Known rows, with every step that occurs:
P -> Z -> T -> K -> U -> D: [-38  15   9   3  -6 -15  12  -5 -31  30 -22 -11   0   9   4   8   1  27
   6  15   4   2 -21  25]
A -> D -> U: [-15   4   8 -21  11  11   0  19   0 -16  10  11 -20  10  -8  -2   1   0
 -14   1  -4 -14 -29   1]
D -> U -> K -> T -> Z -> P: [-36  42  15 -33  18   2 -20  30 -19  -3  28 -18 -23  14   3 -29  -4  31
  -9  29  -3   2 -23  22]
A -> D -> Y -> K -> T -> Z -> P: [-23  27   1 -45  -3   8 -22  36 -17  -7  42 -14 -12  17   4 -11  -6  45
   7  28  -1  -4   2  29]
D -> Y -> K -> U -> Z -> P: [-51  34   8 -26   7   8 -13  26 -16  -5  -8 -14 -10  10  10   5   6  27
  -9  30  -6 -11  -7  26]
K -> U: [-25  20   6   4  14  -2   9   3  -8   7 -20   1  -3  11   6  10   7  13
 -10   5  -5  -8 -20  11]
Y -> K -> T -> Z -> P: [-28  34  -6 -18  17  -3 -11  18 -26   9  20 -21 -10  14  17 -10  -5  55
  12  31  -2   2   3  32]
D -> U -> Z -> P: [-29  17   8 -22  13   4  -5  29 -15 -23   3  -8 -22   7   0  -9   5  10
 -11  17  -3  -9 -19   8]
U -> K -> T -> Z -> P: [-25  40   9 -22   8  -4 -11  23 -20  13  24 -20 -13  15   7 -20  -2  40
   7  27  -5   5 -12  21]
P -> Z -> U -> D -> Y -> K -> T: [-35  14   7  -7  -5  -3 -17  10 -11  17   1  -2   3   7   6   1 -10  29
  18  17  -2  -4 -11  25]
K -> T -> Z -> U -> D: [-17  20  14  -1   6  -9  -2  -5 -23  14   9 -14   1   8  10  -2  -3  32
  13  19  -7   4 -15  18]
A -> D -> Y -> K -> T -> Z: [-25  24   2 -27   6  11 -22  22 -12  -8  46  -4 -15  15   4 -10  -8  40
  -4  22   3  -5  -4  25]
Y -> D -> U -> Z: [-28   4   4   5  26  -1  -9   5  -5 -19  10   7 -16   3   2  -8   6   9
 -33  17  -1 -12 -20  -3]
P -> Z -> T -> K -> U -> D -> Y: [-37   9  12  -7 -16 -10  -2   9 -29  25 -15  -9   1  10   1   6  -2  19
 -10  16   8  -2 -17  28]
P -> Z: [-5 -3 -7 11 -3 -6  1 14 -5  1 -6  8 -4  5  0  0 -2 14 11 -4  3 -6 -8  7]
D -> U: [-20   4   4  -4  20   5   0  12  -5  -5  -2   5 -17   7   1  -2   0  -1
 -24   5   0 -12 -26   4]
D -> U -> K: [-33  19  14 -10  23   8  -7  12   0   9  -2   3 -20   8  -4 -10   0  -3
 -22  10  -6 -10 -36   5]
A -> D: [ -3   3   3  -7   1   5  10  13   0  -2   8  10 -11  12  -4   4   3   8
   2  -1  -3 -12 -17   1]
D -> Y -> K: [-25   5  -3  -4   9   9  -9  11  -3  15  -1   1  -8   9   5   8  -2  12
 -17  15   0 -16  -7  16]
U -> K -> T: [-31  32  12   0  18   2  -1   8  -3  14  11  -3 -13  15   4 -15  -3  22
  -4  13   2  -1 -23  11]
Y -> D -> U -> K -> T -> Z -> P: [-33  30  12 -28  23  -7 -23  20 -15   3  31 -13 -14  10   6 -29  -2  36
 -21  34  -6  -1 -19  14]
T -> K -> U -> D: [-40  17  14  -7  14  -8  15  -3 -26  32 -30  -4  -8   6   2  15   8  17
  -6  18   2   4 -31  18]
K -> T -> Z -> U: [ -3  28   2   8   7  -4   0   0 -23   6   9 -17   3  12   9 -15  -5  37
   5  17  -1  -1  -4  21]
K -> T: [-16  18   0   6  14  -1   5   8  -7  -1  10  -1  -8  15   5  -8  -3  23
  -4   7   6  -3 -12  10]
K -> U -> Z: [-38  28   9   6  16   2   3   4 -11 -11 -11  -4 -11   8   5   4   9  17
 -10  13  -2  -5 -18  11]

Rows:
[-22 -10  12  -9  -4  -1  -5  11  -3  13  -2   8  -9   3   2  19   3  -8
 -16   7  -1  -8 -20   4] => U -> D -> Y
[-27   8   9 -11   1   0 -16  -3 -20  29  -4 -10   0   4   9  14  -2  20
  -1  27 -13  -9 -10  25] => T -> Z -> U -> D -> Y -> K
[-41  34  17 -13  27   8 -11  14  -2   0  16  -1 -23  14   0 -22  -5  12
 -20  16   1  -3 -37  11] => D -> U -> K -> T
[ -3  10  -2 -12   1  -6  -1  21 -24   7   5 -13  -6   7   9   0   2  27
   5  16  -6  -3   0  14] => T -> Z -> P
[-23  21  -1  10  -4 -10  12   1 -30  21 -20 -13   4  13   3  -6  -2  33
  -1  12   8  -3  -8  29] => P -> Z -> T -> K -> U
[-25  24   3   1  17  -4  16   1 -24  25 -28  -7  -5  11   1   1   6  24
 -12  16   6  -2 -22  20] => T -> K -> U
[-10  10  -2  12   4  -4  19  -5 -29  29  -7 -17  -3  14   5  -7  -1  23
 -14  15   8  -8  -9  21] => Z -> T -> K
[-32  31  -7   0  25  -1 -12   5 -20   8  25 -13 -12  11  14  -7  -5  47
   2  25   5   2  -4  28] => Y -> K -> T -> Z
[-48  14   8 -15  12   3 -15  11  -6  13  16   0 -12  10   9  10  -4  22
  -7  21   4  -2 -16  20] => U -> D -> Y -> K -> T
[-50  33  13 -18   0  14  -9   9 -10 -14  16 -11 -10  19   3   3   2  24
 -16  24  -4 -18 -11  27] => A -> D -> Y -> K -> U -> Z -> T
[-41  21   6 -36   3  -2 -23  26 -22  13  26 -17 -11   8  13   3  -3  39
   4  35  -2   4  -4  30] => U -> D -> Y -> K -> T -> Z -> P
[-11  25   0 -16   5  -7  -5  24 -24  -2  22 -18  -7  13  13 -13  -2  42
   7  20   1   4   1  22] => K -> T -> Z -> P
[  6   3  -3  16  -8  -7   5   6 -11  10 -20   2   9   6   0  -5  -3  16
  18  -2  -5 -12  -6  10] => P -> Z -> U
[-10   0  13  -7 -11  -4  -9   3 -20  18  -2  -7   2   3   5  11  -1   6
  -7  16 -11  -8 -13  15] => T -> Z -> U -> D -> Y
[-39  14  16 -10  -5  -5   7  -2 -28  31 -15 -13  -1  13   4  11   3  11
 -27  22   4  -6 -23  26] => Z -> T -> K -> U -> D -> Y
[-28  14  11 -20  13  13  -4  22  -4 -35  19   7 -27   9  -8  -8   4   5
 -12   7  -1 -11 -28   1] => A -> D -> U -> Z
[-31  41  19 -50  10   8 -18  36 -13 -12  41 -12 -26  16  -4 -29  -5  32
   0  24  -6   0 -27  18] => A -> D -> U -> K -> T -> Z -> P
[-21  21   1  13   7  -2  13  -3 -33  10   1 -21 -12  13   3 -11   1  28
 -12  22  10  -6  -8  20] => U -> Z -> T -> K
[-42  21   4  -9  13   8  -9   8  -7  12 -15  -1  -4  10   7  13   2  16
 -20  17  -4 -13 -14  22] => D -> Y -> K -> U
[-17  32  11   7   0  -4  -4   8  -7  16  -3  -6   3  13   0 -23  -8  30
  22   8  -4  -2 -17  17] => P -> Z -> U -> K -> T
[-39  -2   6 -13   8   3 -11   6  -5  23  -2   4 -11   4   7  21   1   6
 -10  17  -4  -9 -18  15] => U -> D -> Y -> K
[-39  12  16 -16   3  -4   3   7 -23  26 -23  -3  -7   7   0  15   6   7
 -20  20   5   0 -29  20] => T -> K -> U -> D -> Y
[-10  -3   7   8 -10 -11   6   1 -10  21 -22   4   5   2   2  10  -2  11
  25   0 -10  -5 -17   7] => P -> Z -> U -> D
[ -6   0  -7  18 -10  -7   4   6 -12   6   2  -3   1  11   5  -2  -4  18
   4   0   2 -10  -2  14] => P -> Z -> T
[-17  15  16 -11  -5  -5 -14   7 -21   9  15 -12   0   8   7  -2  -6  20
  -4  20  -4  -1 -12  21] => K -> T -> Z -> U -> D -> Y
[-16  -6   1   2  24  -2  -4   4  -1   0   0  12  -8   4   2  -2   3   5
 -33  11  -3 -15 -22  -4] => Y -> D -> U
[-29  22  10 -17   8  10   7  10 -27 -14  20 -12 -24  14 -10 -19   0  21
 -18  21   7 -12 -24  18] => A -> D -> U -> Z -> T -> K
